Each row comes from the steps of one path. Every step used is in the known rows, and no mark comes twice. Write the path behind each row, first mark first.
Known rows:
dizi-rigoz: [ -5  25  27  18 -21  24  -9  10 -16   2  14   6  -4  31 -21   8 -14 -34
  15  17  12  16 -24  -8  -9 -27  29]
fopamas-kebegep-vozib: [ -5  33  35  18 -14  17 -21   8 -12  24 -11  14   2  64 -12  10 -10 -49
 -35  16  -3  18  21 -23  21 -15  55]
vifal-rigoz-fopamas: [ -9  16   2   4   4  28 -12   7  -5  -4   1  15   6  25  -5   8 -18 -24
 -28   7  -9  22 -46  -5   8 -17  31]
dizi-rigoz-fopamas-vozib-funiv-golaf: [ -3  47   9  57  -4  40 -21  23 -31  18  10   2   0  26 -13  13   2 -58
  15   7  17  16  15 -21 -19 -22  14]
funiv-vozib-rigoz: [  1  25  27  -9 -20  22 -14 -10  -4  -1 -38  11  -5  35  -9   3 -15 -33
 -26  13  12  -1 -13  -9   9 -33  39]
kebegep-rigoz-vozib: [ -6  24  35 -12 -13   8 -20  -5  -5  24 -18  -5  -7  33 -15  12 -15 -36
  14  13   4   3 -15 -13 -21 -48  39]
rigoz-fopamas: [ -3  17   4  18 -19  23  -9   6 -13   0   9  22  -3  43  -4  11 -20 -27
 -24   3   4  19 -13 -11   2 -15  34]
kide-fopamas-vozib-funiv-golaf: [ -2  30  24  34   2  36 -23   5 -11  31  31 -11  -7  30 -21  16   2 -54
  17  -5   9  19  36 -21  13 -30  25]
dizi-rigoz-fopamas: [-11  26  11  26 -21  24  -8  15 -19  -4  16  17  -1  39 -12   7 -16 -33
  -4  13  13  17 -15 -14 -11 -12  34]
kide-fopamas-kebegep: [-18  19  30   6 -17  19 -16   4  -4  17  30   7  -5  54 -27  11  -9 -34
 -38   4  -7  25  27 -32  14 -11  66]
dizi-fopamas: [ -1  21  13  17  -8  18 -14  -1   7  18  15  14  -1  45  -6  12 -17 -28
  -9  -3  12  28 -22   3 -17 -28  34]
vozib-rigoz: [ -4  20  25  -3 -13  21 -11   3  -1 -10 -19   8  -8  28 -13   8 -14 -19
 -35   9  13  10 -17 -15   0 -28  25]
dizi-fopamas-vozib-funiv-golaf: [  7  41  10  49   8  34 -27   8  -6  40   9   0  -1  32  -7  18   1 -52
  11  -9  17  28   7  -4 -24 -38  14]
kebegep-rigoz-fopamas: [ -2  16   7   6 -17  13 -17   9  -2   8 -10  12  -7  46   0  10 -21 -23
 -27  12   8  12  14 -23 -12 -22  42]
vifal-rigoz-vozib: [-14  23  30 -12   9  24 -14  -7 -10  12  -6  -2   6  12 -20  10 -11 -37
  13   9 -14  14 -75   5   0 -43  28]
funiv-vozib-rigoz-fopamas-kide: [ -9  29   4  -1 -26  15 -11 -10  -3  11 -49  34 -10  54  -4   1 -26 -32
 -34   2  23   1 -12 -12  18 -25  57]
funiv-golaf: [  1  22  18  25  -7  30 -11   0 -18  17  -6   0  -7  21 -12  11  -7 -25
  16   1  11  19 -24 -18  13 -31  29]
vifal-rigoz: [ -3  14  18  -3   2  27 -12   2  -2   1   1   5   3  17 -14   9 -15 -24
 -10  11  -8  23 -56   3   9 -32  25]
funiv-vozib-rigoz-fopamas-kebegep-golaf: [-13  42  20  10 -13  27 -16  -1 -14  17 -39  19  10  67  -5   2  -3 -45
 -63   3   2  17  31 -39  15   0  69]
kide-fopamas-dizi-rigoz: [-18  19  39   6 -24  23 -16   1 -13  17  55  -1 -15  34 -25   6 -13 -35
  34  13  24  19   2 -32  -8 -18  45]
vifal-rigoz-fopamas-kide: [-13  17  -5   5  -3  19  -9   2  -2  14 -11  27  -3  37  -9   7 -27 -22
 -17   0   2  25 -55   0  18 -23  44]
dizi-fopamas-vozib: [ -2  31  11  25   0  19 -21   9  -2   7  27   4   0  49  -5  14 -12 -36
 -10  -5   9  26  11  -4 -37 -25  21]
rigoz-fopamas-vozib-funiv-golaf: [  4  38   3  50  -3  39 -21  14 -25  21   4   8  -1  31  -6  17  -1 -50
  -5  -2   9  19  16 -18  -5 -25  14]
kide-fopamas: [ -9   9  25   1 -14  20 -10  -4   0   9  37   4  -8  42 -19  11 -17 -31
  -2   1   4  20   8 -14  19 -20  44]
kide-fopamas-vozib: [-12  18  26  10  -5  22 -17   7  -8  -1  50  -6  -6  45 -19  12 -11 -40
  -4  -3   1  17  41 -22   1 -17  32]
kebegep-vozib-funiv: [ 15  29  31  19 -15  25 -20   0  -1  37  -8  19  -1  48  -7  13 -15 -61
  -3  13  10  15   4  10  32 -36  24]
vozib-funiv: [ 13  20  22  19 -25  30 -14   0  -3  29   5  19  -7  33 -16  15 -14 -42
  -8   6   4  22 -22  12  10 -40  20]

Write each row's path:
[  5  31   6  35 -15  32 -19  15 -16  12  17  19  -1  44  -6  17 -11 -51
 -26   1   1  19  20  -2 -14 -23  12]	rigoz-fopamas-vozib-funiv
[-14  23   2   5 -20  13  -9   4  -1   3 -29  31 -14  49  -8   6 -26 -18
 -40  -2  25  13 -14 -16   9 -20  42]	vozib-rigoz-fopamas-kide
[-11  34  19  24 -11  17 -20  12 -16  17 -11  25   6  71  -3   9 -13 -49
 -53  12  -3  18  34 -31  18  -2  60]	rigoz-fopamas-kebegep-vozib
[ -4  22   5  17 -16   9 -12  -5  10  35   4  26 -11  58 -10  11 -26 -27
   3 -10  23  30 -30   7  -6 -33  47]	dizi-fopamas-kide
[ -6  46  44  29 -16  37 -22  -4 -34  56   0  -4 -11   9 -28  12   4 -58
  73  11  26  12 -49 -18 -22 -52  21]	fopamas-dizi-rigoz-vozib-funiv-golaf
[ -6  28  19  -5 -26  26 -19 -10 -15   3 -26  23 -10  39   2   2 -17 -30
 -30  12  24   0  -6 -30  -6 -20  44]	funiv-vozib-rigoz-fopamas-dizi
[  1  36  30  24  -6  33 -17  -9 -20  49 -17   1  -3  16 -21  16   0 -53
  38   0   6  14 -45  -1   8 -54  24]	rigoz-vozib-funiv-golaf
[ -1  45  16  48  -3  32 -27  11 -19  49 -28  21   5  57  -5  13   1 -63
 -34   9   5  21  33 -30  31 -14  53]	rigoz-fopamas-kebegep-vozib-funiv-golaf
[ -6  25  33  14 -29  27 -14   6 -23  13  24   8 -13  28 -20   7 -14 -31
  30  18  25  18 -25 -21 -24 -27  29]	fopamas-dizi-rigoz
[ -3  27  36  -2  -4  15 -18   2   0  -2 -31   8  -3  45  -4   5 -15 -38
 -28  16  19   4  11 -18  24 -23  31]	kebegep-vozib-rigoz
[-13  31  13   5 -12   7 -15   3   0  10 -43  30  -8  64   1   3 -26 -36
 -35   6  30   7  12 -20  32 -15  48]	kebegep-vozib-rigoz-fopamas-kide
[-15  18  34  -5 -16   8 -24   8   7  25  12  -3 -10  58 -23  11  -9 -32
 -41  14  -3  18  52 -43  -1 -18  74]	kide-fopamas-kebegep-rigoz
[ -8  29  19   6  -3  16 -18   7  -4  -9 -30  19   1  53   6   4 -17 -37
 -47  12  18   4  21 -24  21  -9  36]	kebegep-vozib-rigoz-fopamas
[  3  29  33   9 -19  26 -16  -8 -10  39  -2  13  -2  29 -23  16 -11 -54
  16   5  -1  14 -43  15  -2 -51  21]	rigoz-vozib-funiv
[-26  28  45 -14 -10   4 -26  -1   0  36   5  -9  -7  53 -28  11  -6 -45
 -18  10  -9  10  34 -41 -11 -29  76]	kide-fopamas-kebegep-rigoz-vozib
[ 12  26  19  33 -11  38 -15  -1 -13  39 -10   8  -7  20 -15  16  -4 -40
  15   2  12  21 -27  -3  16 -42  20]	vozib-funiv-golaf
[ -5  45  38  18  -8  22 -31   2 -14  65 -43  -6  -5  33 -25  16   7 -56
  -3  12  -1  11  -1 -30 -15 -51  53]	fopamas-kebegep-rigoz-vozib-funiv-golaf
[-13  37  15   4 -21  22 -19   3 -12   1 -43  24   2  55  -8   3  -9 -39
 -80  12   0   5  17 -33   1 -11  66]	funiv-vozib-rigoz-fopamas-kebegep
[-27  29  50  -4 -18  20 -18  -7 -21  26  46  -8 -12  31 -31   7  -9 -49
  57  10  19  11 -17 -28 -17 -29  46]	kide-fopamas-dizi-rigoz-vozib
[-15  33  40  -6 -16   7 -25   4 -10  33 -26  -2  -4  47 -23  12  -7 -40
 -21  16  -9  10   4 -30 -28 -39  60]	fopamas-kebegep-rigoz-vozib
[ -6  29  26   6  -6  22 -18  13 -10 -20  -8  -2  -6  31 -13  10  -9 -28
 -37   6  11   8  17 -22 -19 -25  14]	fopamas-vozib-rigoz
[ -6  26   5  26 -10  25 -15  16 -21 -11  20  12  -2  45  -4  13 -14 -35
 -25   0   1  17  20 -18 -17 -13  22]	rigoz-fopamas-vozib
[-16  34  47   5 -24  23 -17  -2 -30  24  17   1 -10  23 -25   8 -10 -44
  52  16  19  10 -47 -17 -32 -39  31]	fopamas-dizi-rigoz-vozib
[ 14  34  28  34  -2  32 -22  -1 -11  47 -23   7  -1  37  -6  13  -5 -59
  20  10  17  15   2  -5  39 -37  26]	kebegep-vozib-funiv-golaf
[-12  26  10  23 -20  22 -14  14 -17   8   1  25   0  55 -12  11 -12 -30
 -60   5  -7  25   5 -29  -5  -7  55]	rigoz-fopamas-kebegep
[-18  44  25  33 -14  18 -20  22 -22  13  -5  19   8  67 -10   5  -9 -56
 -33  22   6  16  30 -33   4   2  60]	dizi-rigoz-fopamas-kebegep-vozib
[ -5  25  28   5 -22  11 -23  12  -3  24 -18   5  -7  52 -16  12 -11 -27
 -44  18  -3  17  24 -33 -17 -28  58]	fopamas-kebegep-rigoz
[  0  39  19  33 -17  25 -25  12 -10  40 -13  32   6  70  -5  13  -9 -64
 -55  14  -1  21  34 -15  22 -12  52]	rigoz-fopamas-kebegep-vozib-funiv
[ -4  26   7  14  -9  15 -23  19 -10  -2   1   2  -6  50   1  13 -16 -33
 -29  10   5  10  46 -30 -33 -19  30]	kebegep-rigoz-fopamas-vozib
[ -1  23  27  18 -10  29 -21   6  -2  21  45   1  -7  44 -22  16  -8 -55
  -5  -1   2  19  40  -6   5 -28  24]	kide-fopamas-vozib-funiv
[ -2  41  12  44 -17  33 -19  25 -22   8  25  13   1  40 -14  13  -8 -59
  -8  12  11  17  16  -6 -26 -20  13]	dizi-rigoz-fopamas-vozib-funiv
[-13  36  10  34 -13  25 -14  25 -28 -13  26   6   1  41 -11   9 -11 -43
  -5  11  10  14  19 -22 -32  -9  23]	dizi-rigoz-fopamas-vozib
[-19  31  14  11 -15  20 -16  16 -10  -8 -25  22  -1  48 -11   7  -9 -22
 -89   8   2  16  12 -39  -9  -5  52]	vozib-rigoz-fopamas-kebegep
